Each row was made from one small tree. Brackets hold a mark, then the marks that hang from it, in the order of their numbers. Every link used is in the known rows. Write each row's tree.
Known rows:
{q_924 {q_754 {q_391 q_168} q_569 {q_654 {q_540 q_22}}}}: [-24.9  -2.4  -1.4  30.6 -16.9  -7.2   1.5  18.8  -1.3  17.2 -23.6  39.2
  41.7  -4.6  -1.8 -20.5 -16.6  -5.4  -4.6 -18.3  18.5 -23.8 -31.6   7.3]
{q_754 q_391 q_654 q_924}: [-31.8  20.5   0.7   4.2 -21.8  -0.1  -4.2  19.1   3.0  18.5 -41.8  22.8
  55.8 -17.7   9.9 -16.1 -30.9 -29.9  -2.4 -11.4  19.5 -37.4  -9.6  -1.9]
{q_22 q_168}: [-17.2  10.1  11.4  36.8 -10.0  -5.8  -1.9   4.9  13.4  -7.5 -24.8  23.3
   9.1  10.6  -2.9   2.4 -22.4  -3.9  10.6   0.8  13.9  -7.6  13.1  22.7]
{q_754 q_391 {q_654 {q_168 q_22} q_540} q_924}: [-35.3  20.4   5.6  10.2 -42.9  16.3  -8.2  -1.4   2.2  14.8 -42.5  35.9
  52.1  -9.6   4.3 -31.8 -33.2 -18.3  -4.2  -6.3  18.0 -44.9   1.3 -10.3]
{q_540 q_569}: [-19.1  -4.2   1.0  26.9 -23.2  -4.4  -5.0   9.1  19.7   4.3 -31.1  23.5
  23.5  -8.9 -12.6   2.1 -13.8  -8.1  18.1   0.9  11.5 -10.0  -2.4  13.5]
{q_569 {q_540 q_22 {q_654 q_168 q_754}}}: [ -4.1  -4.3 -18.0  58.9 -44.9  -4.6 -15.3  14.9   6.3 -15.4 -25.0  28.4
  35.9  -9.6   9.5   2.2 -30.3   0.9  29.0 -12.8  16.7 -22.4  -7.9   6.4]
{q_540 {q_22 q_168} q_654}: [-29.0 -10.7  -1.6  35.7 -21.3 -27.2 -21.0  20.8  15.7  -5.6 -41.0  24.9
   3.8   9.2  11.7  14.4 -41.0   6.1  25.1  -3.4   2.0 -10.9  10.0  18.0]
{q_540 q_22}: [-18.6  -0.8  -5.6  27.3 -13.5  -6.6  -4.2  15.2  10.3  -2.7 -30.3  25.4
  17.0  -1.3   8.9   7.0 -27.7  -4.6  15.8  -3.5  11.4 -11.8   1.2  19.0]
{q_654 q_168 {q_540 q_22} {q_754 q_569}}: [-13.8   7.3 -13.3  50.3 -42.5  21.5 -12.3  -6.7  -4.2 -11.3  -7.7  42.4
  35.7  -3.6  -5.7 -27.4 -19.7   2.9  -0.2   5.1  16.4 -34.9  -0.5   5.9]
{q_540 q_22 q_569 {q_654 {q_754 {q_391 q_168} q_924}}}: [-42.6 -10.5 -10.5  12.5 -48.4 -19.7 -34.6  32.3   3.8   5.5 -42.9  29.7
  36.7  -2.1  -5.4 -11.9 -38.4  -4.5  17.1  -4.6  10.4 -31.9  -3.3   5.7]
{q_924 {q_754 q_391 q_569 {q_654 q_168}}}: [-15.9   0.8   0.5  42.2 -11.4  -2.4  -5.0   6.9   4.7  17.5 -20.4  26.7
  57.0  -7.3  -5.7 -15.7 -12.6  -9.0  -2.6 -22.5  15.2 -31.3 -25.1   8.2]
{q_654 {q_540 {q_22 q_168} q_569}}: [-28.6  -3.2   0.0  40.5 -35.9 -11.1  -8.8   7.6  17.2  -9.3 -37.5  38.6
   2.5   8.2  -9.2  -3.0 -29.7  -1.9  21.2  10.9   5.8 -10.0   9.2  14.1]
{q_924 {q_754 q_391 {q_654 q_540}}}: [-14.8   1.1   7.9  36.8  -5.4  -3.8  -3.3   5.8   6.1  11.9 -23.1  40.6
  44.9 -12.9   5.1 -11.1 -10.5  -6.1  -3.6 -15.2  14.9 -24.8  -8.3   9.3]
{q_391 {q_168 q_22}}: [-19.2   4.3  13.2   4.3 -17.8  10.2   6.6   6.9   5.5   5.7 -24.6  28.2
  13.4   6.3  -4.3 -12.0 -13.5   5.7   3.6  -8.0  23.0  -5.8  -3.7  16.8]
{q_654 q_168 {q_540 q_22 q_569} {q_754 q_924}}: [-23.2   6.2  -5.7  39.1 -55.2  16.8 -25.1  -1.7   2.2 -11.0 -23.8  47.3
  30.2  -5.1  -7.1 -26.8 -27.5  -4.6   4.1  15.2  17.2 -39.8   7.2   3.3]
{q_569 q_540}: [  3.3   8.7  -7.4  50.4 -23.9   2.0  13.0  12.5  13.8  -6.2 -23.3  19.8
  29.8 -14.9   2.6   2.7 -18.0 -11.0  24.2  -9.1  26.9  -6.5 -18.3   6.5]
{q_168 q_22}: [-11.9   6.1   5.5  16.4 -19.0   6.1   5.3   4.3  14.6  10.1 -29.5  15.6
  27.0   4.0 -11.3  -4.2 -23.6  -0.5  11.3  -1.4  16.0  -5.4   4.8  10.1]
{q_924 q_754}: [  0.4  -3.8  11.1  41.9   6.4  -2.6  -0.4   8.8  12.7   6.4 -15.1  28.6
  23.1  -7.5  -0.2   1.8  -7.6   4.4   2.3  -4.9  20.9 -10.7 -10.7  19.3]
{q_540 {q_22 q_168} q_569 {q_654 {q_754 q_924}}}: [-36.9  -9.6  -8.7  30.8 -48.5 -27.9 -34.6  28.0  14.1  -2.7 -45.5  24.9
  21.6   9.2 -13.6   0.7 -49.3  -3.8  23.4   8.0   5.2 -20.5   8.1  11.0]
{q_754 q_569 {q_654 q_540} q_924}: [-18.1  16.0 -11.6  17.1 -36.3   4.7  12.2  15.5   7.9  24.5 -33.5  24.6
  42.9 -25.9   1.2 -22.9 -30.7 -25.6  -3.9   4.0  25.1 -26.4 -31.5 -16.8]
{q_924 {q_754 q_391 q_569 {q_654 {q_168 q_22} q_540}}}: [-16.2   2.0   1.4  39.6 -23.8   2.4  -1.8   1.5   5.0  20.1 -24.3  32.8
  54.7  -3.2 -13.0 -24.3 -17.3  -4.0  -2.6 -15.2  15.2 -28.8 -20.7   0.0]

Write each row's tree:
[-33.6   0.0 -13.9  15.1 -36.6 -11.5 -21.9  33.3  -4.7   9.6 -31.5  22.9
  40.4  -4.5   3.3 -18.8 -41.1  -3.8   6.7  -7.0  17.7 -33.6 -16.7   0.0] => {q_540 q_22 {q_654 {q_754 {q_391 q_168} q_569 q_924}}}
[-25.0  10.3 -17.0  39.9 -50.3  -9.2  -4.4  30.3   5.1  15.3 -42.7   9.9
  52.6  -9.6  -2.9 -22.3 -48.9 -20.0  24.6 -10.2  25.8 -35.2 -41.5 -19.0] => {q_754 q_391 {q_569 {q_540 q_22 {q_654 q_168}}} q_924}
[-23.5   9.6  -2.0  33.9 -39.0  10.5 -13.4  -0.1   1.5  -3.6 -17.2  39.4
  44.5  -8.2 -16.6 -26.8 -10.9  -7.4   4.3   3.0  14.5 -31.8  11.5   5.3] => {q_654 {q_540 q_569} {q_754 q_391}}
[-37.9  14.8  -0.3   8.5 -41.4  -0.9  -6.4  14.0   7.4  17.8 -45.7  34.4
  50.2 -20.1   0.4 -23.4 -30.0 -29.1   1.6  -2.8  17.0 -37.2  -8.2  -9.9] => {q_754 q_391 {q_654 {q_540 q_569}} q_924}
[-31.9 -24.7 -11.3  27.7 -34.6 -28.6 -25.4  24.9  22.4   4.4 -48.2  23.8
  16.0  -5.4  -0.8  13.1 -34.1   2.2  32.4  -2.5   0.3 -12.6  -0.7  10.1] => {q_540 q_22 q_569 q_654}
[ -8.5   6.2  -8.8  57.4 -33.1 -12.1   5.0  20.5  12.9 -15.8 -32.7  21.7
  19.1   5.7  -0.1   8.4 -36.8 -10.6  32.1  -6.6  19.0  -3.0 -10.4  16.2] => {q_569 {q_540 {q_22 q_168}}}
[-31.9  16.5   3.9  16.3 -45.0  15.1 -13.2   8.1  -5.0   2.2 -21.5  44.0
  39.1  -8.8 -13.4 -40.2 -16.0 -11.1  -6.2   6.9  25.9 -37.3  -1.5  -1.7] => {q_654 {q_540 q_569} {q_754 {q_391 q_168} q_924}}
[-27.6  -5.2   5.7  41.5 -18.8 -18.5 -13.3  13.5  10.8   5.2 -35.1  40.4
  36.5   2.8  -6.5  -7.0 -24.0  -6.6   7.4 -10.9   6.7 -21.3  -3.4  15.9] => {q_924 {q_754 q_391 {q_654 {q_540 {q_22 q_168} q_569}}}}
[  0.4   6.7 -11.6  47.3 -38.8  -2.3  -3.3  19.9   9.1  -2.4 -24.7  20.3
  40.9 -21.8   4.8  -3.1 -27.7  -8.9  21.2  -6.0  27.7 -18.5 -17.9  -5.1] => {q_569 {q_540 {q_654 {q_754 q_924}}}}
[-38.9 -20.6  -4.4  35.1 -37.2 -37.0 -29.1  24.3  23.3  -3.9 -51.1  24.1
   6.0  11.3  -7.9  15.4 -42.8   2.8  35.0  -0.3  -4.0  -7.9  10.4  18.6] => {q_540 {q_22 q_168} q_569 q_654}
[ -3.6  -3.4  -3.1  38.2  -6.6  -8.2   6.1  15.0  10.9  20.3 -18.8  21.7
  43.7 -14.5  -5.0  -2.9 -13.8  -7.9  -1.4 -12.8  18.8 -13.4 -29.9   8.5] => {q_924 {q_754 q_569 q_654}}
[-24.3  10.7  -2.3  43.9 -38.0  21.0 -23.0  -9.4  -8.3 -17.4 -12.8  49.7
  40.5   0.1   4.7 -28.1 -18.0   1.6  -0.7  -2.5  11.5 -45.0  20.1  10.8] => {q_654 q_168 {q_540 q_22} {q_754 q_391}}
[-21.9  -1.2  -0.4  32.9 -36.6   8.7  -9.6  -8.5  13.1   0.5 -30.2  45.4
  32.0 -17.3   5.4  -6.4 -10.4  -8.7   6.5  -7.0   6.7 -28.0   5.1   6.6] => {q_754 {q_654 q_168 {q_540 q_569}}}
[ -8.6  -5.8  -7.3  43.3 -14.9  -9.2   4.3  14.2   9.8  15.6 -22.7  32.8
  36.0 -12.9  -2.1  -7.1 -19.6  -4.8   1.2  -7.3  16.9 -14.4 -28.6   7.1] => {q_924 {q_754 q_569 {q_654 {q_540 q_22}}}}
[-15.9  -0.8   9.4  38.3  -5.0  -0.6 -11.4   2.5   5.2   8.7 -21.7  36.0
  50.0  -9.2   5.9  -7.2  -8.3  -4.0  -2.8 -23.0  13.5 -31.5  -6.4  16.0] => {q_924 {q_754 q_391 {q_654 q_168}}}
[-14.5   2.8 -10.1  54.7 -23.7 -21.2   2.4  26.5   6.6  11.5 -32.0  21.1
  56.6   2.1 -13.2  -7.7 -32.6 -17.0  14.1 -22.5  17.0 -16.6 -35.2   9.8] => {q_924 {q_754 q_391 {q_569 {q_540 {q_22 q_168}}} q_654}}
[-12.6  18.6 -10.7  45.5 -53.3  20.7  -4.4  -0.5  -4.0   1.1 -14.4  16.5
  68.6   5.8 -28.5 -33.4 -24.2  -7.4   8.9 -13.4  23.2 -33.3 -10.3  -1.1] => {q_654 {q_168 q_22} {q_754 q_391 {q_569 q_540}}}
[ -3.8   7.9 -22.9  40.0 -36.8  -4.5  18.1  19.0  10.5  13.3 -27.5  13.1
  53.5 -21.7  -5.6  -2.4 -24.3 -25.4  16.7 -17.6  22.5 -11.3 -39.4  -3.8] => {q_754 {q_569 q_540} q_654}
[ -6.4  -4.0  -1.4  55.0 -25.7  -7.3  -1.8  14.9   9.9  16.7 -25.3  17.0
  51.3  -0.8 -17.3 -16.3 -23.1   1.9  17.2 -17.4  22.0 -19.0 -33.6  -1.6] => {q_924 {q_754 q_391 {q_569 {q_540 {q_654 {q_168 q_22}}}}}}
[-38.1  11.9  -3.7  15.7 -50.1   6.5 -17.7  16.3  -6.1  -2.5 -28.2  45.8
  36.3  -0.8 -10.0 -36.2 -27.4 -10.8   1.0   6.6  21.7 -37.2  -0.9   3.2] => {q_654 {q_540 q_22 q_569} {q_754 {q_391 q_168} q_924}}
[-17.6  12.5   2.1  38.3 -50.3  25.8 -19.7  -9.7   3.3  -6.9 -16.0  47.2
  34.4 -12.2  -9.8 -31.4 -15.1  -4.4  -1.1  14.7  22.1 -40.5   8.6  -0.1] => {q_654 q_168 {q_540 q_569} {q_754 q_924}}
[-14.4   0.5   9.0  33.1  -2.4  -2.3   2.8  16.8   1.6  17.2 -14.7  26.3
  36.4  -0.6  -9.6 -20.4  -8.0  -0.6  -2.6 -16.5  26.1 -18.5 -30.9  11.5] => {q_924 {q_754 {q_391 q_168} q_569}}
[-18.6  14.8 -12.2  11.3 -29.0   1.0   9.3  21.8   7.9  27.6 -34.4  13.0
  48.6 -22.5  -1.5 -13.9 -33.1 -29.9  -1.2  -2.3  23.8 -23.7 -34.7 -10.2] => {q_754 q_569 q_654 q_924}
